Every row comes from one small tree of marks. The marks that hang from a mark follow it in brackets, in alphabetical order. Every link used is in the known rows. Which tree was each row made from?
Known rows
lagi(fanap vimet(begu tomuk)): [ 1.36  2.36 -0.93  1.13  2.42  1.12 -1.80  2.63 -1.89  3.98 -0.59 -0.62
  2.33 -0.07 -5.32 -1.68 -1.11 -3.88]
tomuk(vimet(begu)): [-0.67 -1.02  1.25 -1.06  1.46  1.73  0.76 -2.09  0.75 -3.74 -1.09 -2.01
  0.16  1.12  2.36  0.52 -1.58  0.76]
rukif(lagi(fanap vimet(begu))): [ 3.29  3.16 -0.48  0.06 -0.38  0.28  0.86  4.51 -2.03  5.99  2.16  2.84
 -1.85  1.11 -7.30  2.83 -3.56 -4.01]
tomuk(varuv vimet(begu lagi(fanap))): [-0.21 -3.76  1.00  0.12  3.65  2.22  1.07  0.25  1.64 -2.85  0.07  1.17
 -0.32 -3.00  2.77 -0.05 -0.28  3.12]
rukif(lagi(fanap vimet(begu tomuk))): [ 3.39  2.78 -0.42  0.11  0.23  1.39 -0.35  3.68 -1.95  6.22  2.24  1.53
 -0.75 -0.07 -6.37  1.64 -2.11 -2.23]
tomuk(varuv(begu)): [ 0.54 -0.19  0.80 -1.46  1.22 -0.30  3.63  0.26 -0.36 -1.96  2.38  0.83
  3.63 -0.92  3.67  1.16 -0.51  0.07]
rukif(lagi(vimet)): [ 0.53  5.05  1.08  0.13 -1.00 -1.06  0.05  3.88 -0.58  3.91 -1.30  0.03
 -1.92  3.51 -3.16  4.35 -2.52 -3.39]
tomuk(varuv vimet(lagi(fanap))): [-2.29 -3.12  0.07 -0.20  1.98  0.15  0.24 -0.21  2.58 -2.78 -1.29  0.18
 -2.44 -1.29  3.71  2.38  1.78  2.54]
tomuk(varuv vimet(begu lagi)): [-0.84 -2.66  2.84  0.33  4.34  2.39  0.93  0.09  2.32 -4.43 -1.71 -0.35
  0.98 -1.93  5.20 -0.53 -0.72  3.94]
vimet(lagi(fanap) tomuk): [-1.84 -2.15 -0.87 -0.89 -3.45 -1.58 -4.60 -3.47  2.14  1.29 -4.20  1.49
 -3.00  2.23  0.18 -1.01  2.78  1.32]
begu(varuv(tomuk(vimet))): [-1.51 -0.85 -1.29  0.62 -4.86 -1.75  5.17 -4.04 -0.14 -6.19  4.48 -3.26
  0.04 -2.00  4.77  0.20  2.28  2.91]
rukif(lagi(vimet(tomuk(varuv(begu))))): [ 2.02  3.73  1.69  0.07  1.71  0.71  1.31  3.75 -1.12  3.44  1.84 -0.26
  2.61 -0.93 -0.37  2.58 -0.91 -0.21]
tomuk(vimet): [-2.76 -0.37  0.26 -1.28 -0.42 -0.47  0.07 -2.70  1.58 -3.86 -2.47 -2.89
 -1.87  2.65  3.56  3.15  0.42  0.27]
fanap(lagi(vimet(tomuk))): [-1.31  3.22 -2.10 -0.76  1.14 -2.04 -4.39  1.89 -2.93  3.91 -1.23 -0.82
  0.01  4.93 -2.38 -1.05  1.30 -5.56]
begu(varuv(tomuk(vimet(lagi)))): [-2.19 -1.63 -0.54  0.99 -5.36 -2.47  3.83 -4.29  1.03 -6.29  2.52 -2.26
 -0.55 -1.83  5.58 -0.76  2.58  3.86]
tomuk(vimet(begu(varuv) lagi(fanap))): [-0.22 -3.41  0.21  0.25 -1.18 -0.56  1.27 -3.30  1.09 -3.16  0.56  1.38
 -0.81 -1.41  1.33 -1.91 -0.39  2.95]
tomuk(vimet(begu lagi(fanap))): [-0.76 -3.17  0.81 -0.69  0.09  0.49 -1.09 -2.26  1.82 -2.48 -2.52  1.07
 -2.06  0.20  0.83 -0.57 -0.75  1.50]
fanap(lagi(vimet(begu tomuk))): [ 0.32  2.83 -1.22 -0.50  2.65 -0.33 -3.76  2.33 -3.61  3.91  0.04 -0.12
  1.60  3.53 -3.24 -3.09 -0.44 -5.15]

Which tree is each row?
[-1.54 -2.04  2.57 -0.48  0.73  0.63 -1.11 -2.67  2.41 -4.02 -4.24 -0.56
 -0.61  1.27  3.52 -0.84 -1.23  2.36]
tomuk(vimet(begu lagi))
[ 0.07 -1.45  2.54 -0.13 -0.32  1.24 -3.80 -3.03  1.73 -0.44 -4.70  0.88
  1.31  1.57  2.06 -4.74 -0.20  2.83]
vimet(begu lagi tomuk)
[ 0.70  4.58  1.12  0.15 -0.33  0.08 -1.13  2.92 -0.55  4.17 -1.09 -1.16
 -0.81  2.51 -2.16  3.29 -1.09 -1.71]
rukif(lagi(vimet(tomuk)))
[ 3.76  2.60 -0.90  0.94 -0.61  0.83  1.70  2.88 -2.61  5.62  4.64  1.66
  0.20 -1.36 -6.07  0.49 -1.76 -1.12]
rukif(lagi(fanap vimet(begu(varuv) tomuk)))
[-1.39 -2.95  2.72 -0.88  2.92 -0.14  2.08 -1.13  2.37 -5.37 -0.67 -0.09
  2.89 -3.13  7.67  0.72  1.04  4.13]
tomuk(varuv(begu) vimet(lagi))
[ 1.13 -2.83  0.30 -0.47 -1.24  1.07 -3.70 -2.85  1.13  1.41 -2.64  2.68
 -0.23  0.34 -1.31 -4.22  0.41  1.87]
vimet(begu lagi(fanap) tomuk)
[ 0.18 -0.62  0.60 -1.29  1.55  1.29  1.13 -1.54 -0.06 -1.35  1.68 -1.22
  4.29 -1.64  4.58 -0.35  1.84  2.36]
vimet(tomuk(varuv(begu)))
[-1.01 -2.30  2.16  0.50 -0.36 -0.42  1.17 -3.51  1.66 -4.67 -1.32 -0.22
  0.44 -0.47  4.03 -2.25 -0.80  3.50]
tomuk(vimet(begu(varuv) lagi))
[ 0.68  2.53 -1.19  0.00  4.53  0.54 -2.65  3.58 -3.70  3.86  1.34  0.00
  2.47  1.99 -2.35 -2.88 -0.06 -4.34]
fanap(lagi(vimet(begu tomuk(varuv))))
[-2.85 -2.50 -0.31 -0.97 -1.72 -1.73 -1.81 -2.95  2.72 -2.64 -3.87  0.10
 -3.99  1.86  2.07  2.09  1.30  0.91]
tomuk(vimet(lagi(fanap)))
[-1.28 -2.58 -0.62 -0.09 -0.43 -0.23 -2.93 -1.23  2.06  0.97 -2.20  1.62
 -1.51 -0.24  1.68 -0.71  3.22  2.67]
vimet(lagi(fanap) tomuk(varuv))
[ 1.51  3.68 -1.21 -0.17 -1.84 -1.30  0.11  4.10 -1.37  5.75  1.00  1.91
 -3.48  2.37 -6.46  4.85 -2.03 -4.50]
rukif(lagi(fanap vimet))
[ 1.57 -3.08 -0.81  0.95 -5.19 -1.50  2.27 -2.60 -0.08 -1.75  2.86  3.59
 -0.42 -2.32 -0.91 -4.67 -0.42  1.96]
vimet(begu(varuv(tomuk)) lagi(fanap))
[ 1.65  3.27 -1.29 -0.06 -1.00 -0.19 -0.88  3.23 -1.27  6.01  1.24  0.73
 -2.44  1.21 -5.37  3.68 -0.46 -2.64]
rukif(lagi(fanap vimet(tomuk)))
[-0.76 -1.50 -0.04 -0.53 -1.78  1.62  2.52 -2.27  0.52 -5.78  1.29 -3.66
 -0.06 -1.62  4.01  0.22  0.83  1.84]
varuv(tomuk(vimet(begu)))
[ 1.64  1.96 -0.91  1.52  4.80  2.48 -0.51  4.50 -1.90  3.78  1.20 -0.52
  3.35 -2.04 -4.17 -1.45 -0.87 -2.70]
lagi(fanap vimet(begu tomuk(varuv)))
[-1.55 -2.41 -2.01  0.86 -6.00 -2.84  3.86 -4.10  0.47 -5.08  3.90 -1.08
 -1.61 -2.73  3.37 -0.47  2.91  3.28]
begu(varuv(tomuk(vimet(lagi(fanap)))))
[ 0.58  2.05 -1.18  0.80  3.18 -0.13 -0.04  3.29 -1.65  3.06  1.52 -0.80
  3.77 -2.25 -2.29  0.41  1.15 -2.83]
lagi(fanap vimet(tomuk(varuv(begu))))
[-0.82  2.97 -2.06  0.79  0.70 -0.96 -2.65  2.19 -1.05  3.91 -1.78 -1.60
  0.17  1.71 -4.20  1.05  0.87 -4.31]
lagi(fanap vimet(tomuk))
[ 1.86  2.69 -1.40  2.00  0.60 -1.20  1.83  2.91 -2.70  2.84  2.46  0.98
  1.93 -0.13 -6.12 -1.39 -2.75 -4.59]
lagi(fanap vimet(begu(varuv)))
[-0.94 -3.20 -0.42 -0.32 -2.81  0.58  0.96 -2.45  1.39 -4.98  0.20 -1.09
 -2.04 -2.27  2.88 -0.78  1.48  2.41]
varuv(tomuk(vimet(begu lagi(fanap))))
